Known rows, with every way that one mark hangs from another
rusulab[fola[gilut]]: [-2.42  1.25 -0.48  2.99  0.60  0.83  0.69 -1.14  0.73  0.32  0.98 -0.24
 -2.01 -0.42  0.54 -2.23 -0.07  0.29 -0.03 -1.41 -2.21  1.46 -0.21  0.71
 -0.69 -3.24  1.06  0.29 -1.52  0.48 -0.05 -0.93]
tozi[dilu dupom[dume[subifuz]] kiru]: [ 3.57  3.78 -1.97 -2.23  0.98 -0.42  3.33  0.16  1.91  0.47 -4.45 -3.40
  1.22 -0.26 -0.84 -3.02  0.20 -1.07 -0.13  1.90 -4.41 -6.62 -0.10  0.64
 -3.06  1.46  5.03 -3.28  2.89  2.09 -3.37  1.58]
gilut[fola[lutavo subifuz]]: [-2.95 -1.71 -0.69  2.62  1.19  0.40 -2.20  3.51  1.06 -0.16 -2.05 -3.28
  0.46 -0.25  5.14  0.17 -0.07 -0.92 -2.64  0.99  0.67 -1.43  0.13  1.33
 -0.99 -4.03 -0.44 -0.79 -0.45 -0.62  0.24  0.06]
dilu[tozi[dupom[dume[lutavo rusulab[fola] subifuz]] kiru]]: [ 1.48 -1.30 -3.37 -0.85  3.84  0.75  8.66 -2.72  1.12  2.58 -3.76 -6.99
  1.30  2.50  0.77 -3.65  0.30  1.30  0.24 -1.55 -5.09 -5.70 -1.75 -1.88
 -5.79 -3.30  5.92 -1.91  0.74  5.57 -3.69  0.30]
rusulab[dume fola[subifuz] tozi[dilu dupom kiru]]: [-2.19  3.82  0.41 -3.33  6.12  2.23  4.68  1.59  1.66  0.09 -0.68 -5.83
 -2.13 -4.71  1.86 -1.79 -0.41 -1.44 -1.59  0.82 -3.48 -5.20  4.00 -2.40
 -4.50 -2.00  6.58 -1.41 -1.39  3.40 -4.55  0.40]
dupom[tozi]: [-1.22 -0.38 -1.49  0.49 -0.37 -0.68  0.25 -0.53  0.61  0.54  0.31 -0.03
 -0.83  0.54  0.24 -1.42 -1.81 -0.08  1.72  0.88 -0.01  0.93  0.61 -1.03
  0.65  2.17  2.41 -2.00  0.78  1.20  0.56 -1.06]
tozi[dilu dupom[dume[rusulab[fola]]] kiru]: [ 3.85  4.30 -3.19 -2.21  4.45  0.03  4.85 -1.07 -0.29  2.43 -2.12 -5.21
 -2.36 -0.40  0.49 -3.47  2.22  0.44  1.33  2.07 -4.83 -5.30  1.27 -0.85
 -4.13 -0.98  8.04 -3.37  1.86  2.32 -4.99  1.16]
subifuz[fola[gilut[dume[dupom]] rusulab[tozi]]]: [-4.61  0.74 -1.10  3.46  0.71  1.84  0.67  1.26  5.64 -0.59 -3.70 -2.38
  2.41  1.94 -1.37 -4.01 -0.43 -1.05 -2.08 -2.83 -2.81 -0.49  2.94 -0.44
 -2.08 -5.33  1.03  0.58 -2.43  3.66 -0.71 -2.87]
fola[gilut lutavo subifuz[dume[dupom[tozi[dilu]] rusulab]]]: [-0.08  0.98 -4.45  5.02  0.19 -0.63 -0.40  3.12  3.66  1.68 -3.95 -6.25
  1.40  4.81  3.63 -7.66 -1.59 -1.63 -0.75  3.76 -2.49 -3.32  1.58  1.95
 -4.27 -1.98  3.41 -2.70  2.67  5.04 -6.01 -4.93]
fola[gilut lutavo rusulab subifuz]: [-3.17  0.83  0.11  7.93 -0.51 -0.64 -0.97  2.99  2.93 -0.78 -4.11 -2.84
 -0.28  0.11  3.83 -1.57 -2.03 -3.87 -2.04 -1.13 -0.28  1.39  1.13  6.00
 -3.33 -3.16  0.68  1.44 -1.09  2.42 -1.97 -3.63]
dume[dupom[tozi] lutavo rusulab[fola[gilut]] subifuz]: [-0.73 -3.27 -4.06  3.52  1.08  0.77  4.40 -3.29  1.71  5.59 -0.08 -4.58
  2.42  5.77 -0.12 -6.11  0.14  1.78  0.30 -2.49 -4.38 -3.15 -3.02 -0.05
 -3.19 -5.38  2.58 -3.61  1.16  6.74 -4.03 -2.99]
dume[dupom[tozi[dilu kiru]] rusulab subifuz[fola[lutavo]]]: [ 1.50  1.50 -4.31 -1.91  1.19  0.06  4.86  0.98  1.59  4.90 -2.58 -3.69
 -0.25  3.62  0.69 -6.36  0.38  2.61  0.01  2.01 -4.18 -6.27 -1.95 -0.58
 -3.38 -3.25  4.54 -4.35  3.28  4.99 -5.72 -1.16]
fola[rusulab subifuz[dume[dupom lutavo]]]: [-1.00 -2.95 -2.69  3.87 -0.32  0.61  1.03  2.74  2.18 -0.10 -5.53 -5.83
  5.47  3.34  1.38 -2.99 -0.75 -0.03 -1.58 -0.92 -0.51 -3.33  1.12  2.32
 -4.18 -1.40  0.37 -1.53  0.03  4.02 -6.15 -2.96]
dume[dupom[tozi[dilu]] rusulab[fola[gilut lutavo subifuz]]]: [-0.79  0.91 -4.00  4.95  2.40  0.32  1.62  0.77  2.17  3.83 -0.28 -5.74
 -1.59  3.41  3.21 -5.61 -0.82 -0.48 -0.05  1.34 -3.78 -2.64  0.57  1.83
 -2.95 -4.09  4.52 -4.03  1.65  4.95 -4.48 -4.75]
subifuz[dume fola[gilut rusulab]]: [-4.42  1.71 -1.18  4.38 -1.83 -0.14  0.57  2.12  1.82 -1.90 -5.53 -1.35
  0.21  2.31  0.79 -6.43 -1.74 -0.72 -0.94 -0.25 -2.23  1.57  0.94  1.66
 -3.42 -3.52  1.36  1.18 -1.18  1.88 -3.92 -0.69]
dupom[tozi[kiru]]: [-0.09  1.93 -1.65 -1.42  0.11 -1.51  1.31 -0.48  1.42  0.84 -0.09 -0.11
 -2.11 -2.06  0.23 -1.38 -1.09  0.57  2.33  0.98  0.01  0.25  1.27 -0.54
 -0.62  3.10  4.31 -1.42  0.07  1.02  0.30 -1.31]
dupom[tozi[dilu]]: [ 0.66  1.99 -1.31 -1.03  0.67 -0.78  0.26  0.22  0.32  1.12  0.15 -0.31
 -1.23  0.37  0.16 -2.21 -1.06 -1.19  1.33  2.43 -2.03 -1.02  1.18 -1.11
  0.75  3.47  3.93 -3.67  2.09  1.81 -1.15 -1.79]
dume[lutavo rusulab]: [ 2.05 -2.33 -0.45  0.20  2.00 -0.50  1.77 -0.84 -1.13  3.55 -0.84 -2.49
  1.61  2.68  1.02 -0.80  1.45  0.05 -0.25 -0.50 -0.63 -1.88 -1.20  0.18
 -2.61 -2.43  0.47 -0.74  0.55  2.60 -3.67 -0.71]
fola[gilut lutavo rusulab]: [-1.89  1.68  0.13  6.77 -0.90 -0.17 -0.63  1.83  3.17 -0.64 -3.21 -1.46
 -0.47  0.03  2.23 -1.78  0.24 -2.49 -0.62 -1.14 -0.36  1.67  0.81  4.28
 -2.00 -2.57  1.02  1.87 -0.93  2.22 -1.40 -3.31]
gilut[dume[rusulab[tozi] subifuz] fola[lutavo]]: [-2.76 -3.31 -0.04  0.02  3.65  2.28 -0.30  1.73  2.88  1.06 -2.57 -4.21
  3.29  1.72  2.92 -0.29  2.47 -1.80 -6.02 -0.06 -3.20 -4.36 -0.31 -2.09
 -3.08 -8.21  0.25  0.93 -1.39  2.56  0.73  1.24]
dilu[tozi[dupom]]: [-0.48  1.00 -0.96 -0.70  1.12  0.09  3.27  0.20  1.47 -2.73 -2.29 -2.63
  0.59  1.35  1.02 -1.26 -1.04 -0.63  2.16 -0.53 -0.09  0.13  1.99 -2.35
  0.01  1.79  2.29  0.99  1.20  1.52  1.22 -0.71]
subifuz[dume[dupom[tozi]] fola[lutavo rusulab]]: [-3.96 -1.32 -5.17  4.20 -1.80  1.28  1.73  3.20  3.44 -0.69 -5.08 -4.03
  1.31  3.65  1.39 -6.42 -1.65  2.88  1.22  1.14 -0.70 -1.46  1.33 -0.66
 -1.89 -1.99  2.79 -2.71  1.11  3.91 -4.39 -2.36]
dume[dupom rusulab[tozi]]: [ 0.20 -1.33 -0.84 -1.12  2.42  1.16  3.33 -1.00  1.29  2.90  1.49 -2.95
  1.17  1.90 -1.78 -2.06  1.44  0.09  0.01 -0.78 -0.66 -2.44  0.46 -1.66
 -3.03 -2.71  0.37 -0.11  0.16  3.44 -1.84 -1.46]
dilu[tozi[dupom[dume[rusulab subifuz]] kiru]]: [ 2.42  1.24 -2.26 -1.69  1.95 -0.92  6.83 -1.76  1.92  0.56 -4.67 -5.29
  1.25  2.52 -0.26 -3.54 -0.36 -0.52  0.44  0.18 -3.23 -4.17 -0.72 -1.08
 -4.99 -0.71  5.13  0.13  1.42  4.49 -1.67  0.83]
dume[lutavo rusulab[tozi[dilu]] subifuz[fola[gilut]]]: [-1.53 -0.29  0.71  0.33  2.47  0.75  4.35 -0.10  0.50  5.37 -1.96 -2.06
  1.32  3.68 -0.30 -6.58 -0.73 -2.36 -3.26 -1.13 -6.48 -4.31 -2.59  0.28
 -5.86 -6.59  0.89 -1.63  1.16  5.11 -6.13 -0.83]
subifuz[dume[dupom lutavo rusulab] fola]: [ 0.22 -3.28 -3.90 -0.03  0.54  0.99  2.79  0.85  0.08  3.19 -3.60 -4.53
  4.02  6.18  0.47 -6.00  1.07  4.13 -0.27  0.33 -1.60 -4.27 -1.29 -1.91
 -3.71 -5.13 -0.39 -2.09  1.06  3.41 -7.11 -0.19]
dilu[tozi]: [-0.69 -0.01  0.32 -0.61  0.55  0.12  2.20 -0.41  0.97 -1.11 -0.23 -0.71
 -0.23  0.68  0.20 -0.50 -0.86 -0.37  0.45 -0.53 -0.40  0.95  0.46 -1.80
  0.07  0.82  0.84  1.30 -0.23  1.26  1.60 -1.51]

Rows
[-1.88  0.45 -1.34  2.28  1.59  1.30  4.32  0.57  3.23  2.47 -4.68 -3.59
  2.75  2.85 -0.75 -7.57 -2.34 -2.43 -1.59 -0.79 -6.49 -6.12 -1.06 -0.12
 -4.87 -3.82  2.64 -3.95  2.45  4.51 -5.39 -0.13] -> rusulab[tozi[dilu dupom[dume[lutavo subifuz[fola[gilut]]]]]]
[ 1.24 -0.64 -0.53 -2.64  3.51  0.36  6.74 -0.70  1.03  3.00 -2.86 -4.77
  2.58  0.30  0.21 -2.43  0.51 -1.40 -0.45 -1.77 -2.48 -5.50 -0.65 -0.40
 -6.69 -2.55  3.13 -0.06  1.08  4.70 -4.25  0.62] -> dume[lutavo rusulab[tozi[dupom kiru]] subifuz]
[ 1.08  1.38 -3.26 -1.47 -0.21 -0.83  1.86 -0.75  2.76  1.56  0.08 -1.48
 -0.24 -0.45 -1.18 -2.19  0.08  2.50  3.24  0.47  0.42 -1.52  1.11 -1.01
 -0.22  2.63  3.56 -2.59  0.56  2.24 -0.35 -2.41] -> dume[dupom[tozi[kiru]]]
[-2.54  1.39 -1.14  2.01  3.63  2.74 -0.47  1.37  4.38  0.52 -0.22 -3.92
  1.41 -0.04  0.41 -2.46 -0.88 -2.15 -3.95 -0.82 -5.21 -3.47  3.31 -0.39
 -2.16 -4.56  2.07 -1.62 -1.65  2.81 -0.97 -3.45] -> rusulab[fola[gilut[dume[dupom]] subifuz] tozi[dilu]]
[ 5.58  1.50 -2.50 -1.94  2.85 -0.99  5.17 -0.62  0.64  4.11 -5.16 -5.62
  2.98  2.53  0.10 -3.90  1.77 -0.91 -0.42  1.24 -4.91 -8.44 -1.49  0.75
 -5.73 -0.75  5.58 -3.90  3.41  4.74 -6.77  0.87] -> tozi[dilu dupom[dume[lutavo rusulab subifuz]] kiru]
[ 0.14 -2.90 -0.19 -0.76  2.95  1.04  5.69 -0.59  0.36  2.54 -2.37 -4.70
  3.89  2.74  0.19 -2.52 -0.21 -1.94 -1.09 -2.16 -2.65 -4.72 -1.12 -0.95
 -5.52 -3.43  1.31 -0.73  1.69  4.92 -3.90  0.52] -> dume[lutavo rusulab[tozi[dupom]] subifuz]
[ 0.97  1.45 -2.12 -1.34  0.66 -0.19  5.56 -0.91  3.11 -1.28 -4.44 -3.75
  1.27  0.62 -0.47 -2.75 -1.34 -0.25  0.65 -0.15 -2.67 -3.89 -0.27 -1.10
 -3.04  1.21  4.25 -0.33  1.18  2.82  0.09  0.41] -> dilu[tozi[dupom[dume[subifuz]] kiru]]
[ 2.76  3.24 -0.19 -2.72  3.97 -0.43  3.63 -0.66  1.23  3.98 -0.07 -2.52
 -1.78 -1.89 -1.33 -2.66  1.25 -2.22 -0.84  2.41 -3.80 -4.77  1.33 -0.85
 -5.35 -0.18  5.44 -1.87  0.36  2.87 -3.92 -0.58] -> dupom[dume[rusulab[tozi[dilu kiru]]]]
[ 0.56 -2.79 -1.27  0.49  3.34  1.09  3.15 -1.73 -2.04  4.06  0.66 -3.10
  0.10  1.97  1.29 -0.97  1.79  1.63 -0.54 -1.53 -2.28 -2.02 -1.57 -0.84
 -2.65 -4.54  1.69 -1.37 -0.23  2.67 -3.87 -0.15] -> dume[lutavo rusulab[fola]]
[-1.32 -3.19 -2.12  1.68 -0.74  1.32  4.36  0.33  1.26  2.67 -4.21 -3.20
  4.76  4.94 -1.45 -3.82  0.10  2.23 -1.32 -3.50 -2.73 -4.24 -2.71  0.74
 -2.84 -4.73 -0.29 -2.71  0.81  4.76 -5.18 -0.67] -> dume[dupom lutavo subifuz[fola[rusulab]]]
[ 1.61 -3.31 -2.96  0.29  2.94  1.65  3.80 -2.07 -0.62  4.81  1.00 -4.49
  1.83  3.69  0.01 -1.74  3.09  3.32  0.38 -1.89 -1.97 -3.73 -1.49 -1.31
 -2.17 -4.97  1.06 -2.56  0.36  3.75 -4.49 -1.30] -> dume[dupom lutavo rusulab[fola]]
[-3.44 -1.40  0.21  1.01  3.01  1.91  0.94  0.40 -0.17  0.39  0.57 -3.45
 -0.71 -1.02  2.18 -0.17 -0.91  0.78 -3.17 -0.04 -1.39 -1.41  0.51 -1.19
 -1.47 -4.62  1.38 -0.62 -2.55  1.92 -2.42  0.63] -> rusulab[dume fola[subifuz]]
[-5.86 -0.90 -0.42  4.42  0.04  1.30  2.32  2.08  2.95  0.29 -4.87 -2.41
  1.82  1.42  0.75 -6.81 -2.05 -1.60 -1.42 -1.89 -3.00 -0.39  1.24  0.83
 -5.57 -4.64  0.94  0.65 -1.90  3.85 -5.42 -2.24] -> subifuz[dume[lutavo] fola[gilut rusulab[tozi]]]
[ 3.78 -0.93 -3.56 -0.94  2.17 -0.76  2.74 -0.69  0.60  5.45 -0.32 -4.06
  2.35  4.88 -0.25 -4.02  1.69  0.69  2.00  1.25 -2.29 -4.64  0.04 -1.49
 -1.36  0.74  3.93 -5.28  3.45  5.59 -5.42 -3.68] -> dume[dupom[tozi[dilu]] lutavo rusulab]
[-1.83 -3.70 -0.88  1.02  2.64  0.42 -3.83  2.60  1.75  0.45 -4.10 -3.97
  4.83  1.30  4.27  1.38  0.58 -1.18 -4.49 -0.25 -1.00 -3.04  1.14 -0.58
 -0.43 -4.00 -0.14 -1.83 -1.55  0.38  0.42  0.01] -> gilut[dume[lutavo] fola[subifuz]]
[ 1.90  2.04 -3.77 -4.12  1.23 -0.72  5.49 -0.61  0.55  4.88 -1.99 -3.02
  0.06  4.03 -1.37 -6.65  0.28  2.52  0.51  1.52 -4.61 -5.47 -1.85 -1.57
 -3.04 -1.82  4.97 -4.75  3.13  4.93 -5.44 -0.28] -> dume[dupom[tozi[dilu kiru]] rusulab subifuz[fola]]
[ 1.59 -4.42 -3.53  0.44  0.57 -0.21  3.91 -2.01  1.11  4.96 -1.17 -4.16
  4.49  6.18 -0.86 -3.69  0.06  1.61  0.41 -1.04 -2.10 -4.41 -2.93 -0.82
 -2.40 -2.11  1.56 -3.90  2.53  6.28 -3.96 -2.00] -> dume[dupom[tozi] lutavo rusulab subifuz]
[ 3.13  2.51 -3.45 -0.22  3.74  1.32  5.43  0.11  0.60  2.57 -3.53 -6.25
 -0.88  0.56  1.73 -3.71  1.91  0.42 -0.94  1.92 -5.92 -7.81 -1.06  0.64
 -5.32 -3.97  6.66 -3.28  2.49  3.54 -5.59  1.40] -> tozi[dilu dupom[dume[rusulab[fola[lutavo]] subifuz]] kiru]
[ 0.60  1.27 -3.06  0.33 -0.10 -1.48  1.20 -1.29  2.61  1.54 -0.89 -1.06
 -1.58 -1.50 -0.46 -2.19 -1.50  0.64  2.08  2.09 -1.01 -1.30  0.69 -0.51
 -1.38  3.18  5.13 -3.15  0.14  1.44 -0.29 -1.05] -> dupom[dume tozi[kiru]]
[ 1.22 -0.55  0.45 -2.31  3.73 -0.32  4.05 -0.86  0.48  4.20  0.13 -2.49
  0.04 -1.35  0.25 -0.72  1.43 -0.84 -0.18 -0.86 -1.10 -2.84  0.31 -0.64
 -5.37 -1.88  2.49  0.29 -1.13  3.23 -3.57 -1.36] -> dume[lutavo rusulab[tozi[kiru]]]
[-4.48 -0.09 -2.72  6.41 -2.10 -0.77  2.56 -0.77  3.21  1.31 -5.00 -1.62
 -0.05  4.01 -1.12 -7.34 -4.05 -1.23 -0.58 -0.87 -4.44 -0.01 -1.71  1.96
 -2.97 -2.65  3.56 -3.07  0.52  4.78 -2.36 -0.80] -> dupom[dume[subifuz[fola[gilut rusulab]]] tozi]
[-1.72  1.65  1.88 -3.13  3.23  1.11  2.50 -0.13  2.65  0.97  0.91 -1.28
 -0.98 -4.68 -0.31 -0.07  0.85 -0.12 -1.32  0.07 -0.24 -2.23  2.07 -2.69
 -2.98 -1.63  2.51  1.53 -2.91  2.47 -1.47 -0.14] -> rusulab[dume tozi[kiru]]
[ 0.12  1.96 -4.05 -1.41 -0.16  0.68  3.64  1.80  2.68  2.97 -2.38 -2.22
  0.00  1.60  0.15 -5.40 -0.50  2.85  0.32  1.75 -3.63 -5.78 -1.48 -0.48
 -1.49 -1.31  3.60 -4.90  2.92  3.60 -3.93 -1.30] -> dume[dupom[tozi[dilu kiru]] subifuz[fola[lutavo]]]
[-0.61 -2.89 -1.19  0.57  2.37  1.26 -1.62  1.78  1.82  0.86 -4.13 -4.05
  3.71  3.36  3.86  0.07  3.12 -0.40 -5.55  0.59 -2.52 -4.15 -1.33 -0.91
 -1.53 -7.98  0.12  0.08 -0.58  1.83  0.41  1.74] -> gilut[dume[rusulab subifuz] fola[lutavo]]
[-2.26  1.58  0.95  3.81  1.78  2.70  2.90  1.84  6.06  1.41 -2.50 -4.34
  2.94  0.83 -0.45 -4.58  1.96 -2.91 -3.79 -1.04 -3.92 -5.31  0.75  1.07
 -4.00 -5.87  1.92  0.28 -0.32  7.60 -5.27 -3.86] -> fola[gilut lutavo rusulab[dume[dupom subifuz] tozi[dilu]]]
[-1.98  0.40 -4.64  4.08 -0.89 -0.21  1.11  3.84  4.54 -0.99 -5.61 -5.83
  1.21  0.11  2.96 -3.95 -2.01  0.49  0.43  1.54  0.29 -2.41  2.70  2.36
 -4.37  0.64  4.60 -1.64  0.03  4.15 -4.40 -4.09] -> fola[lutavo rusulab subifuz[dume[dupom[tozi[kiru]]]]]
[ 3.89  5.04 -2.19 -2.02  1.76 -0.88  2.09  0.68  1.72  0.15 -3.53 -3.01
 -0.43 -1.51 -0.29 -2.39  0.79 -0.83  1.64  2.60 -2.53 -4.79  2.01 -0.03
 -2.18  3.05  5.79 -2.92  2.35  0.99 -2.96  0.61] -> tozi[dilu dupom[dume] kiru]
[ 0.33  2.73 -3.15  0.15  3.35  1.01  2.91 -1.23  3.93  4.89  0.30 -4.21
 -0.11 -0.45  0.55 -5.23  2.54  2.27  1.22  0.49 -3.79 -4.60  1.31 -2.26
 -1.70 -1.98  6.33 -4.12 -0.43  6.25 -5.74 -4.45] -> rusulab[dume[dupom[tozi[dilu kiru]] lutavo] fola[gilut]]
[-1.11 -0.32 -2.95  0.76  3.20  1.72  4.66 -1.17  3.10  3.72 -0.65 -5.13
  1.02  0.54  0.19 -6.22  2.22  1.87 -0.14 -1.37 -3.42 -4.11  0.57 -0.95
 -7.19 -5.92  2.84  0.10 -2.07  4.87 -5.96 -3.06] -> subifuz[dume[dupom lutavo rusulab[fola[gilut] tozi[kiru]]]]
[-1.34  0.47  2.46 -2.84  2.91  2.25  2.85  0.12  1.53  1.44  0.57 -1.59
  1.49 -0.77 -1.47 -1.92  0.46 -2.21 -4.14  0.65 -3.97 -5.07 -0.17 -2.67
 -2.57 -2.74  1.44 -0.56 -0.11  4.21 -3.39  0.62] -> rusulab[dume[subifuz] tozi[dilu]]
[-0.03 -1.22 -3.72  0.45  0.15  0.55 -1.42  0.02  3.77 -0.21 -1.12 -2.17
  3.21  2.66 -0.75 -0.83 -0.26  1.49  0.43  0.60 -0.60 -1.61  2.30 -2.71
  2.07  0.90  1.91 -2.66  0.25  2.34  1.74 -2.41] -> gilut[dume[dupom[tozi]]]
[-3.59 -0.01  1.26 -3.19  3.80  3.14  5.07 -1.50  1.82  1.62  1.62 -2.21
 -1.22 -3.95 -0.89 -1.05  0.75  1.21 -3.33 -1.37 -3.72 -4.04 -0.45 -2.92
 -4.04 -5.42  2.83  0.70 -3.17  3.52 -2.24  1.63] -> rusulab[dume[subifuz] fola tozi[kiru]]
[-1.93  0.13  0.62  1.94  1.87  1.51  4.93 -0.64  6.11  3.18 -2.95 -4.37
  4.25 -0.47 -1.71 -3.83  1.90 -1.03 -2.37 -3.79 -2.63 -4.86  0.15  0.94
 -6.08 -5.26  2.18  0.77 -2.53  8.12 -5.24 -3.62] -> fola[gilut rusulab[dume[dupom lutavo subifuz] tozi[kiru]]]
[-0.38  0.33 -0.18 -1.17  3.20  0.43  4.00 -0.01  0.27  0.40 -0.79 -3.63
  0.07  0.90  0.26 -2.05  0.00 -2.10  0.84 -0.38 -0.74 -1.43  1.94 -1.70
 -3.72 -1.44  2.60  0.55  0.92  2.67 -1.69  0.41] -> dume[rusulab[tozi[dupom]]]
[ 0.23 -0.74 -1.91  5.15  0.34  0.59 -1.27  0.66  5.16  0.53 -4.84 -3.43
  5.81  3.17  0.13 -1.46  1.96 -1.03 -1.41 -2.96 -1.53 -1.84  2.06  1.78
 -1.03 -2.98  0.63 -0.17 -1.46  4.47 -1.85 -4.64] -> fola[gilut[dume[dupom lutavo]] rusulab]
[-2.48 -0.27 -0.40  3.04  0.99  0.63 -0.76  2.61  1.48 -0.51 -3.22 -2.73
  0.29 -0.15  3.32 -0.23  2.60 -1.09 -1.22 -0.35  0.31 -0.48  0.68  1.22
 -0.87 -3.53  1.61  0.11 -0.72  0.91 -0.33 -0.48] -> gilut[fola[lutavo rusulab]]
